Each row comes from the steps of one walk. Every step used is in the known rows, and no mark comes twice. Write the walk behind each row, first mark first.
Known rows
Z-D-R: [1.837,-2.751,8.791,-3.622,4.984,-1.500,-1.343,-2.361,-0.732,0.386,-2.092,1.916,-1.872,-3.711,3.827,0.908,-3.766,3.780,1.915,2.952]
Z-W-U-E-R: [-4.689,1.945,0.344,-4.032,-2.593,1.797,-1.232,-0.173,-0.574,0.951,-3.543,1.294,-0.197,0.678,1.606,-1.534,-1.700,-0.602,1.620,-2.369]
U-D-R-E-Z: [3.224,-2.916,-4.928,6.128,-2.214,-3.858,3.965,0.735,-2.063,-0.418,5.199,-1.607,-2.294,-1.413,0.324,1.046,1.456,-0.750,-2.859,3.346]
D-R-E-Z: [3.188,-3.596,-1.089,1.788,2.553,-3.953,1.738,-1.234,0.495,-3.715,1.811,-0.410,-4.836,-2.258,-0.389,2.210,1.837,2.529,0.694,1.038]
Z-W-U: [-4.522,0.471,2.614,-3.106,-3.448,1.661,-3.171,-0.029,0.403,-0.553,-1.624,1.493,-0.233,0.755,2.065,-2.311,-3.248,2.057,1.577,-2.607]
W-Z-D: [-0.693,-0.125,7.491,-2.353,6.641,4.168,-5.608,0.802,-3.891,4.966,-2.114,-1.239,1.505,-0.710,0.025,-2.076,-2.025,1.598,2.000,1.570]
U-E-Z-D-R: [2.717,2.517,0.752,-2.169,1.488,0.970,2.244,-2.670,-0.076,2.247,-4.527,-0.220,-0.720,0.975,-2.687,-0.896,0.516,-0.275,1.952,0.745]
R-E-Z: [1.390,-0.644,-3.514,-1.208,3.096,-0.847,1.601,0.382,3.386,0.401,2.451,0.335,0.787,1.301,-1.176,2.743,2.852,2.585,-1.981,-1.145]
W-Z: [-1.962,0.781,4.252,0.816,3.630,4.611,-5.698,2.454,-4.680,2.605,0.482,-3.326,1.167,0.822,-0.639,-1.534,0.878,-1.028,1.417,-1.876]
D-R-E-Z-W-U: [1.983,-3.618,-1.214,0.263,1.132,-4.015,1.219,-1.901,0.928,-4.070,0.890,0.229,-6.166,-2.074,-0.578,0.652,-0.332,3.100,1.275,1.320]
R-D-U: [-3.403,-2.263,-0.131,3.503,-0.956,-0.557,-1.333,5.884,-2.416,-3.357,3.154,-4.976,3.510,-1.455,1.120,3.675,1.619,-7.524,-3.512,-2.089]
W-Z-D-U-E-R: [-0.772,2.328,5.184,-1.880,8.131,3.033,-5.626,2.707,-5.723,5.670,-2.700,-2.823,2.129,-2.331,0.803,-1.358,-0.358,-1.215,1.944,2.500]
W-U-E: [-0.264,0.944,1.972,-4.468,-0.933,-0.116,-2.200,-0.815,-4.277,-1.789,1.937,-2.687,-3.323,-0.472,1.277,-1.018,-0.744,-2.904,-0.047,-3.352]
D-R: [0.997,-2.666,3.968,1.105,1.021,-2.628,-0.784,-0.721,-2.608,-3.517,1.132,-1.391,-4.833,-2.728,2.522,1.342,0.547,0.638,1.734,-0.944]
Z-W: [-5.029,1.590,1.358,-0.469,-2.759,2.401,-1.418,1.171,1.077,1.572,-2.675,2.065,2.672,2.221,0.915,-1.134,-0.517,2.068,0.864,-3.317]
W-R-E-Z: [3.442,-0.158,-1.671,2.316,-1.005,-2.036,-0.694,-1.310,2.295,-2.379,5.292,4.576,0.502,0.420,-4.946,-0.871,0.327,-0.261,-2.571,0.992]
E-Z-W: [-1.393,3.236,0.642,-0.353,-2.123,4.681,0.153,-1.877,5.327,1.976,-5.043,1.798,3.220,3.529,0.026,-2.189,-1.017,4.896,2.961,-1.325]
R-D-U-E-Z: [-1.999,-0.422,-2.975,3.647,-1.232,-0.061,0.500,4.760,-1.618,-2.103,0.938,-5.547,3.305,-0.365,-1.786,2.441,2.458,-8.349,-2.738,-1.922]
D-R-E: [1.711,-4.444,-0.445,1.352,2.871,-4.823,1.009,0.094,-2.085,-3.959,3.428,-0.674,-5.561,-3.233,0.262,3.207,2.227,0.874,-0.424,-0.215]
U-D-R-E-Z-W: [1.971,-2.675,-5.378,6.358,-3.167,-3.712,3.913,0.574,-1.277,0.166,3.562,-0.571,-1.920,-0.905,-0.584,0.018,1.059,-0.060,-2.221,3.696]
E-R-D: [-4.119,-2.114,1.593,-2.554,2.667,2.338,1.573,2.259,0.291,-0.259,-1.196,-0.655,4.099,-2.158,7.916,7.381,0.830,-6.288,-0.680,-2.381]

Write each row's walk
[0.347,1.026,-0.350,0.552,-4.221,2.246,0.724,-2.933,3.655,-0.070,-3.227,0.539,-0.599,1.657,0.684,-3.299,-2.931,4.255,2.890,1.571] : E-Z-W-U-D-R
[1.657,-2.478,-1.163,6.103,-3.530,-2.941,2.237,0.713,-4.185,-0.693,4.350,-2.329,-2.165,-1.793,2.258,0.224,0.566,-2.169,-1.988,1.871] : U-D-R
[0.694,4.729,-2.989,0.477,-3.299,2.414,1.337,-1.649,1.140,1.866,-3.827,1.282,1.502,3.844,-5.968,-3.188,1.473,-1.641,1.325,-1.502] : U-E-Z-W-R
[-2.830,-1.195,0.177,0.275,-5.529,-0.582,-1.057,-0.163,-1.401,-0.849,-0.065,0.669,-1.718,-0.364,1.815,-2.823,-3.304,1.278,0.777,0.238] : Z-W-U-D-R
[4.042,-0.754,-0.005,0.704,0.540,-1.996,-0.481,-2.046,2.369,-1.199,4.168,5.655,0.700,-0.049,-4.623,-1.080,-1.067,1.021,-2.384,2.870] : W-R-E-Z-D
[2.326,-3.661,-4.402,5.857,-1.940,-4.889,3.178,1.269,-3.822,-0.954,6.229,-1.869,-2.864,-2.091,0.800,1.517,1.644,-1.754,-3.704,2.528] : U-D-R-E
[0.740,-1.262,-5.950,0.014,-0.530,-1.216,2.332,0.338,3.500,0.755,2.378,1.315,0.184,1.726,-1.905,0.592,0.507,2.805,-1.948,0.987] : R-E-Z-W-U-D
[0.588,2.602,5.251,-3.033,5.155,-1.099,-3.362,1.626,-3.301,3.352,-1.892,-0.699,1.722,-2.598,2.078,-0.195,-0.806,-0.271,-0.430,1.956] : Z-D-U-E
[2.291,-0.471,-1.628,-1.913,5.559,-1.792,0.776,0.605,2.806,1.693,1.536,1.039,1.446,-0.505,-0.390,1.868,0.918,3.663,-1.897,1.893] : R-E-Z-D-U
[-3.897,0.031,-0.649,3.860,-5.849,0.223,-2.395,2.270,0.546,-1.888,0.596,3.173,3.239,0.744,-3.795,-2.083,-1.668,-2.942,-1.272,-0.326] : Z-W-R-D-U
[-0.852,2.397,-0.196,-0.383,-4.146,3.453,0.494,-2.138,4.018,1.162,-2.933,0.612,1.699,2.624,0.945,-3.188,-3.180,4.239,2.053,0.720] : E-Z-W-U-D
[1.831,-3.349,-1.854,1.687,1.251,-3.530,2.128,-1.269,1.446,-2.810,0.339,0.731,-4.687,-1.496,-1.358,1.279,1.014,3.337,0.971,1.369] : D-R-E-Z-W
[-0.743,1.565,-0.466,1.982,-4.749,3.752,0.633,-2.044,6.060,-0.367,-3.036,3.065,3.500,3.264,-3.261,-2.640,-2.094,1.800,1.477,0.221] : E-Z-W-R-D
[-0.188,-0.208,-4.649,-0.591,1.394,-0.328,1.963,0.337,4.399,0.815,0.753,1.989,1.465,1.911,-2.433,1.371,1.932,3.630,-1.650,-0.500] : R-E-Z-W
[0.132,-0.524,-4.148,-1.965,0.923,-0.728,1.484,-0.075,4.004,0.398,1.081,1.655,0.336,1.614,-1.835,0.882,0.681,3.725,-1.308,-0.350] : R-E-Z-W-U
[-2.525,-1.890,-1.818,0.342,-4.394,-1.802,-0.234,0.380,-0.855,-1.062,1.374,0.880,-2.447,-0.405,0.544,-1.984,-2.451,1.196,-0.663,1.049] : Z-W-U-D-R-E
[-1.351,5.199,-1.078,0.939,2.899,-1.347,-2.945,4.727,-5.439,0.902,0.098,-4.486,2.064,-2.207,3.056,1.891,4.482,-5.826,-1.329,-2.025] : D-U-E-R
[-2.227,0.941,-2.336,-2.293,1.311,1.554,2.518,1.806,-2.549,1.170,-2.236,-1.795,2.498,0.023,1.397,4.524,3.681,-8.798,-1.028,-3.514] : U-E-R-D
[1.195,4.106,-1.768,-0.441,-0.455,2.497,1.854,-1.149,0.157,2.147,-2.788,-1.589,1.028,3.217,-3.009,-0.879,3.077,-2.065,0.875,-2.995] : U-E-Z
[2.384,-1.217,-0.981,2.043,-0.639,-3.186,-1.630,0.089,-0.791,-2.839,7.127,4.384,-0.118,-0.369,-4.530,0.037,1.005,-2.158,-4.005,0.013] : W-R-E
[-0.012,3.292,0.698,1.235,-3.910,3.754,-0.141,-2.745,5.423,0.723,-3.495,3.788,2.947,3.483,-2.201,-3.590,-2.062,3.995,2.539,0.203] : E-Z-W-R
[1.397,1.304,3.050,-5.852,0.179,0.696,-1.116,-3.018,-1.509,-0.248,-1.133,-1.467,-2.317,-0.029,1.069,-2.283,-2.759,-0.179,1.563,-0.738] : W-U-E-Z-D
[-4.217,-0.907,0.864,-0.832,3.098,1.180,0.124,3.969,-1.022,-0.665,-0.466,-2.143,4.355,-3.326,7.929,6.549,1.665,-6.920,-1.231,-1.367] : E-R-D-U
[2.111,3.608,0.426,-2.783,1.563,2.409,1.752,-2.335,0.816,3.821,-4.555,0.024,1.502,2.532,-2.293,-0.931,0.732,-0.458,1.324,-0.632] : U-E-Z-D
[3.322,-0.053,6.012,-2.621,3.053,1.861,0.710,-4.459,4.183,1.375,-4.719,1.762,-0.013,-0.499,2.408,-0.802,-3.165,6.164,3.455,3.049] : E-Z-D-R
[0.985,1.712,1.434,-4.449,-1.180,0.851,-1.124,-2.354,-1.920,-1.527,0.166,-2.637,-2.531,0.536,0.667,-1.942,-1.227,-1.404,1.325,-2.407] : W-U-E-Z
